Each row was made from one small tree. Brackets hold a mark, then the marks that hang from it, in alphabetical order. Every link used is in the known rows. Write each row's tree.
Known rows:
(E L S): [ 2.85 -1.75  0.02 -0.83 -1.66 -1.86  0.89  0.51 -2.75 -2.22  0.20 -0.29
  0.02 -2.80  3.80  1.65  1.11  2.35  4.40 -2.80 -0.53 -1.73]
(V (L (C (S M)) Y)): [ 3.40  2.83 -0.93 -0.43  0.41 -0.94  1.60  0.26 -0.65  1.83  0.14  1.93
  1.93  0.88 -2.94  0.05 -0.32 -2.51  1.11  3.25 -0.17  1.46]
(A (S G (M T) Z) W): [-4.32 -1.33 -1.47  2.63  0.67  0.94 -4.85 -8.13  4.86 -2.73 -0.31 -3.40
  1.39  1.28 -0.68 -2.43 -2.98  1.88  0.30  1.47  2.17 -1.71]
(S G M): [-6.30 -4.01  1.12 -0.50  0.03  1.99  0.63 -2.74 -1.42  1.41 -0.67 -4.65
 -0.40  2.58 -1.43  0.49 -2.96  2.14  0.69  1.43 -0.88  1.25]
(Z S): [-0.17 -1.35  1.83 -3.72 -4.36 -1.74 -3.94  0.91 -2.17  0.62 -2.35 -3.90
  2.14 -0.93 -0.12  0.77 -0.58 -2.37  0.84 -2.02 -1.68 -1.40]
(C L (S M)): [-0.71 -2.53  1.43 -0.66  1.17 -1.27  1.37 -2.18 -5.73 -0.38  2.11  2.72
 -1.76  1.09 -3.63  1.13 -2.91 -1.36  4.59 -3.80 -0.28 -2.80]
(E (L C Y) (S G)): [ 3.58 -0.32 -1.04  2.79 -0.19 -0.14  4.01  1.27  2.09  0.25  0.48  0.00
 -0.15  1.07  1.34 -1.79  1.52  1.55  0.44  0.26  0.96 -0.19]
(A (S G M) W): [-3.13 -1.91 -0.72  2.57  0.60  2.15 -2.09 -6.22  3.90 -0.21 -0.08 -6.72
  0.05  1.22 -4.55  1.42 -4.65  1.70 -0.29  0.44 -0.12 -2.74]
(W (A (S M Z))): [-3.00 -0.62 -1.49 -1.47 -1.03 -1.80 -1.87 -2.42 -5.70  0.38  1.86 -1.46
  0.70  0.66 -0.33 -0.73 -2.19 -0.54  2.74  3.84 -1.99 -0.15]
(A W): [ 0.79  0.18  0.68 -2.16 -1.50  0.98 -1.43 -1.13  1.98 -3.39 -2.97 -4.48
 -0.41 -4.80  1.03  0.44 -1.51 -1.31 -1.52 -0.07 -1.93  0.08]
(V (L C)): [ 2.47 -0.14 -0.49 -3.43 -1.73 -1.09 -0.53  1.87 -1.36  0.93 -0.25  1.55
  1.68 -2.10 -1.38 -1.24 -0.29  2.71  1.03  4.52 -2.10  3.73]
(W (A (S G Z))): [-3.48 -1.83 -1.93 -0.67 -2.21 -0.78 -1.02 -2.24 -4.17  0.38  1.54 -2.14
  0.70  1.16 -1.62 -1.92 -1.78  0.37  0.15  3.91 -1.20  0.89]
(V (L C E)): [ 1.92  0.32 -0.46 -3.68 -1.42 -0.48  1.38  3.46  1.53  1.61  0.86  3.17
  0.56 -1.73 -0.53 -1.30  1.67  2.20 -0.59  2.91 -0.77  2.34]
(M (S G Z) T): [-4.85 -3.21  0.55  1.05 -2.89 -0.41 -6.74 -2.11  1.81 -2.29 -2.13  1.94
  2.65  0.25  3.64 -3.99  0.57  3.20 -0.50  0.30  1.85  0.45]
(L (C (S (M T))) E V Y): [ 4.08  4.49  1.10  2.17  2.47  1.47  0.79  3.73  2.62  0.31  0.16  3.78
 -0.88 -0.99  0.11  3.00  1.83 -4.14 -4.70 -4.32  1.52 -0.08]
(L C (E (S M))): [ 0.95  0.78  1.11  0.28  0.47  0.14  1.75  4.16  3.92  1.05  0.54  1.22
 -1.07  0.74  1.34  0.24  0.34  0.87 -0.83  0.93  1.22 -2.48]
(E L): [ 2.39 -2.36 -0.47 -3.64 -2.73 -0.93  0.60  0.27 -3.04 -1.25 -0.77  0.45
 -0.47 -3.38  3.79 -1.30  1.97  3.03  3.04 -1.37 -3.19  1.48]
(C L S): [ 1.33 -1.56  0.96 -1.41 -0.71 -1.50  0.84 -0.34 -5.33 -1.05  1.24  3.30
 -1.38 -0.62 -3.10  0.85 -1.90 -1.60  2.84 -4.20 -0.66 -2.17]
(E (L C V)): [ 5.15 -2.41  0.54 -1.79 -0.73  0.25 -0.59  2.85 -2.74 -1.00 -1.00  1.50
 -1.65 -4.79  1.30 -0.21  2.14  5.31  0.04 -1.21 -3.78  3.83]
(C L): [-0.87 -1.71  1.04 -3.98 -1.19 -1.28 -0.34  1.73 -5.62 -0.13  1.01  1.25
 -1.19 -2.35  0.26 -0.03 -1.61  1.09  2.59 -1.94 -3.45  0.80]
(E (L V)): [ 2.61 -2.59  0.75 -2.90 -1.15  0.12 -1.12  1.30 -5.10 -1.67 -1.05 -0.59
 -1.26 -5.48  2.51  2.80  1.92  3.90  1.23 -4.00 -4.01  2.93]
(W (A (S (M T)))): [-1.23 -1.22 -1.36 -1.29 -1.59 -2.30 -1.51 -2.63 -5.89 -0.54  3.95  0.54
  1.77 -1.08  0.11 -0.12 -3.33 -0.36  3.62  0.84 -1.10 -0.44]

Write each row's tree:
[ 0.51 -0.28  0.00  0.79 -0.93  1.51  2.13  1.85  6.00  0.60 -1.41  3.08
 -1.75  3.12 -1.40 -4.53  2.48  0.18 -4.48  2.23  2.65 -0.63]  (L (C (S G Z)) E)
[ 3.04  4.23 -0.96 -1.05 -0.10 -0.92  2.69  4.47  2.60  2.06  1.14  2.15
  1.53 -0.66  0.44  1.22  1.88 -1.86 -0.93  1.87  0.87  0.32]  (V (L C (E S) Y))
[ 0.09  3.01  0.91  3.43  3.39  3.15  1.69  2.81  3.96  1.90 -1.50  0.64
 -2.24  2.66 -2.11  1.56  2.51 -3.22 -6.86 -0.89  1.76  0.68]  (L (C (S G M Z)) E V Y)
[-1.59 -1.16 -1.13 -1.43 -1.33 -1.56 -0.62 -1.78 -6.20  0.88  2.95 -1.80
  0.70 -0.24 -1.60  1.11 -3.39 -0.50  2.96  1.92 -2.45 -0.70]  (W (A (S M)))
[-2.80 -0.36 -1.64  1.79 -0.92  1.62 -4.13 -5.29  4.98 -1.64 -2.41 -5.84
  0.43  0.53 -2.36 -1.23 -2.00  1.45 -2.27  2.51  0.15 -1.44]  (A (S G Z) W)
[ 2.55 -1.31  0.29  1.33 -1.60  1.00  0.93  0.46  1.79  0.24 -1.69  0.90
 -0.36  1.75 -3.75 -2.59 -1.23  0.74 -2.24  2.31  0.51  0.54]  (L (C (S G)))
[-7.79 -3.32  0.19 -0.37  0.04  0.50 -2.77 -5.20 -0.27 -1.72 -0.86 -0.58
  1.30  2.63  3.60 -4.47 -0.85  2.31  1.46  2.74  1.93  2.52]  (S G (M T) Z)
[ 1.61  0.88 -0.30  0.64  0.89 -1.49  2.42 -0.49 -2.40 -0.44  0.69 -1.35
  0.24 -0.35  4.21  2.61  0.84 -1.00  4.88 -2.53 -0.24 -2.33]  (E (L Y) (S M))
[ 4.20 -0.72 -1.20  1.42  0.09  0.22  4.17 -0.84  1.06  0.84  0.03  2.16
 -0.87  1.85 -0.27 -3.70  1.86  0.05  0.82  0.26 -0.16  0.45]  (E (L (C (S G M)) Y))
[ 1.37  2.75 -1.55 -0.14 -0.01  0.24  3.23  1.49  3.91  2.15  0.06  3.24
  0.77  2.31 -2.09 -2.36  2.90 -2.29 -2.76  3.18  2.17  1.34]  (V (L (C (S G Z)) E Y))
[-4.41 -4.70  2.01 -1.22 -2.34 -0.95 -3.11 -3.53 -0.92  0.27  0.31 -2.78
  2.75  2.14 -0.70 -1.54 -2.11 -0.57  1.91 -2.51  1.71 -1.00]  (Z (S G (M T)))
[ 3.57  3.83 -1.53 -0.99 -0.63 -1.27  0.32  0.87  0.14  1.04 -1.28  2.49
  2.15  0.37 -1.51 -1.52  1.30 -2.76 -0.13  4.48 -0.01  2.32]  (V (L (C (S Z)) Y))
[-4.13  3.17  1.36  2.39  3.05  1.74 -0.56  1.71  1.25 -0.51 -0.08 -1.80
 -0.10 -0.12  3.72  5.81  1.76 -3.08 -3.52 -4.65  2.77 -0.29]  (L (E (S G (M T) Z)) V Y)
[ 2.63  1.47  0.25  2.46  3.33 -0.66 -0.25  1.35 -1.42 -0.84 -0.88  0.01
 -0.91 -0.66  3.38  1.47  2.55  1.19  1.75  0.05 -0.24  0.66]  (E (L C V Y) (S M Z))
[-0.84  4.92  0.15  0.06  0.46 -0.59  1.50  2.35  2.30 -0.03  0.98  0.25
  1.28 -0.21  5.87  3.42  1.08 -5.25 -0.09 -3.79  2.22 -3.24]  (L (E (S (M T))) Y)
[ 4.71  2.40 -0.19  1.76  1.38 -0.85 -0.80  3.08 -0.85 -1.55 -1.75  0.54
 -0.49 -2.43  3.93  1.12  3.56  0.95 -0.09 -0.34 -0.59  1.35]  (E (L C V Y) (S Z))
[-2.17  1.12 -1.12  0.76  0.59  0.31 -5.30 -5.49  3.03 -1.62 -2.05 -5.08
  0.45 -0.04 -0.65  0.21 -2.48  0.21  0.94  2.41 -0.81 -2.80]  (A (S M Z) W)
[ 2.23  4.91  1.70  2.26  3.24  1.64  1.06  6.46  2.37  1.77 -0.29 -0.78
 -1.38 -1.04  0.94  6.04  1.17 -2.59 -4.41 -2.51  0.09 -0.58]  (L C (E (S M)) V Y)
[ 0.50 -0.37  0.71  1.12 -0.71  1.21  2.58  4.37  5.39  1.13  0.28  0.64
 -1.19  1.27 -0.01 -0.86  0.69  1.83 -3.39  1.00  2.06 -1.43]  (L C (E (S G)))
[ 3.86 -0.09 -0.44 -1.76 -1.51 -1.16  0.28  0.57 -1.15  0.38 -0.08  2.89
  1.53 -1.10 -3.65 -0.62 -0.44  0.93  1.23  3.16 -0.30  1.91]  (V (L (C S)))
[-4.89 -1.30 -1.15  2.53  1.02  1.85 -3.68 -7.12  4.44 -0.93 -1.47 -6.30
  0.04  2.29 -2.94 -0.94 -3.11  1.69 -0.49  2.82  0.53 -2.12]  (A (S G M Z) W)
[-4.46  0.93  0.51 -0.14  2.18 -0.29  3.13  1.66 -0.53  1.41  2.35  0.82
 -1.84  2.52  1.46  0.46  0.47 -2.37  0.65 -2.51  0.95 -2.23]  (C (L (E (S G M Z)) Y))
[-2.74 -5.21  2.40  2.04  2.86  0.41  0.07 -3.78 -6.13 -1.87  3.56  3.32
 -1.61  0.23 -4.90  2.53 -3.51  1.13  2.25 -7.23  1.92 -0.26]  (C (L V) (S G (M T)))
[ 3.53 -0.36 -1.72  1.55  0.12 -0.67  2.30 -2.27  1.77 -1.10  0.10  4.69
  0.15  1.71  2.50 -6.41  2.94  0.28  1.25  0.74  1.56  1.19]  (E (L (C (S G (M T) Z)) Y))
[ 0.02  2.10 -1.23  0.30  1.29  0.47  3.46  0.40  3.66  2.57  0.69  2.94
  0.51  3.47 -2.47 -2.14  2.27 -2.15 -1.68  3.47  2.40  0.93]  (V (L (C (S G M Z)) E Y))
[-1.23  3.49  1.31  3.68  3.91  2.58  0.97  4.61  3.92  1.85 -0.90 -1.60
 -1.69  1.67  0.42  3.30  1.92 -1.52 -5.84 -0.03  1.71  0.52]  (L C (E (S G M Z)) V Y)
[-0.39  2.04  1.50 -2.62  1.36  0.54  0.97  5.13 -3.79  1.16  1.43  1.24
 -2.45 -3.47  0.89  4.50  1.02 -2.17 -1.93 -6.27 -3.03  0.88]  (C (L E V Y))
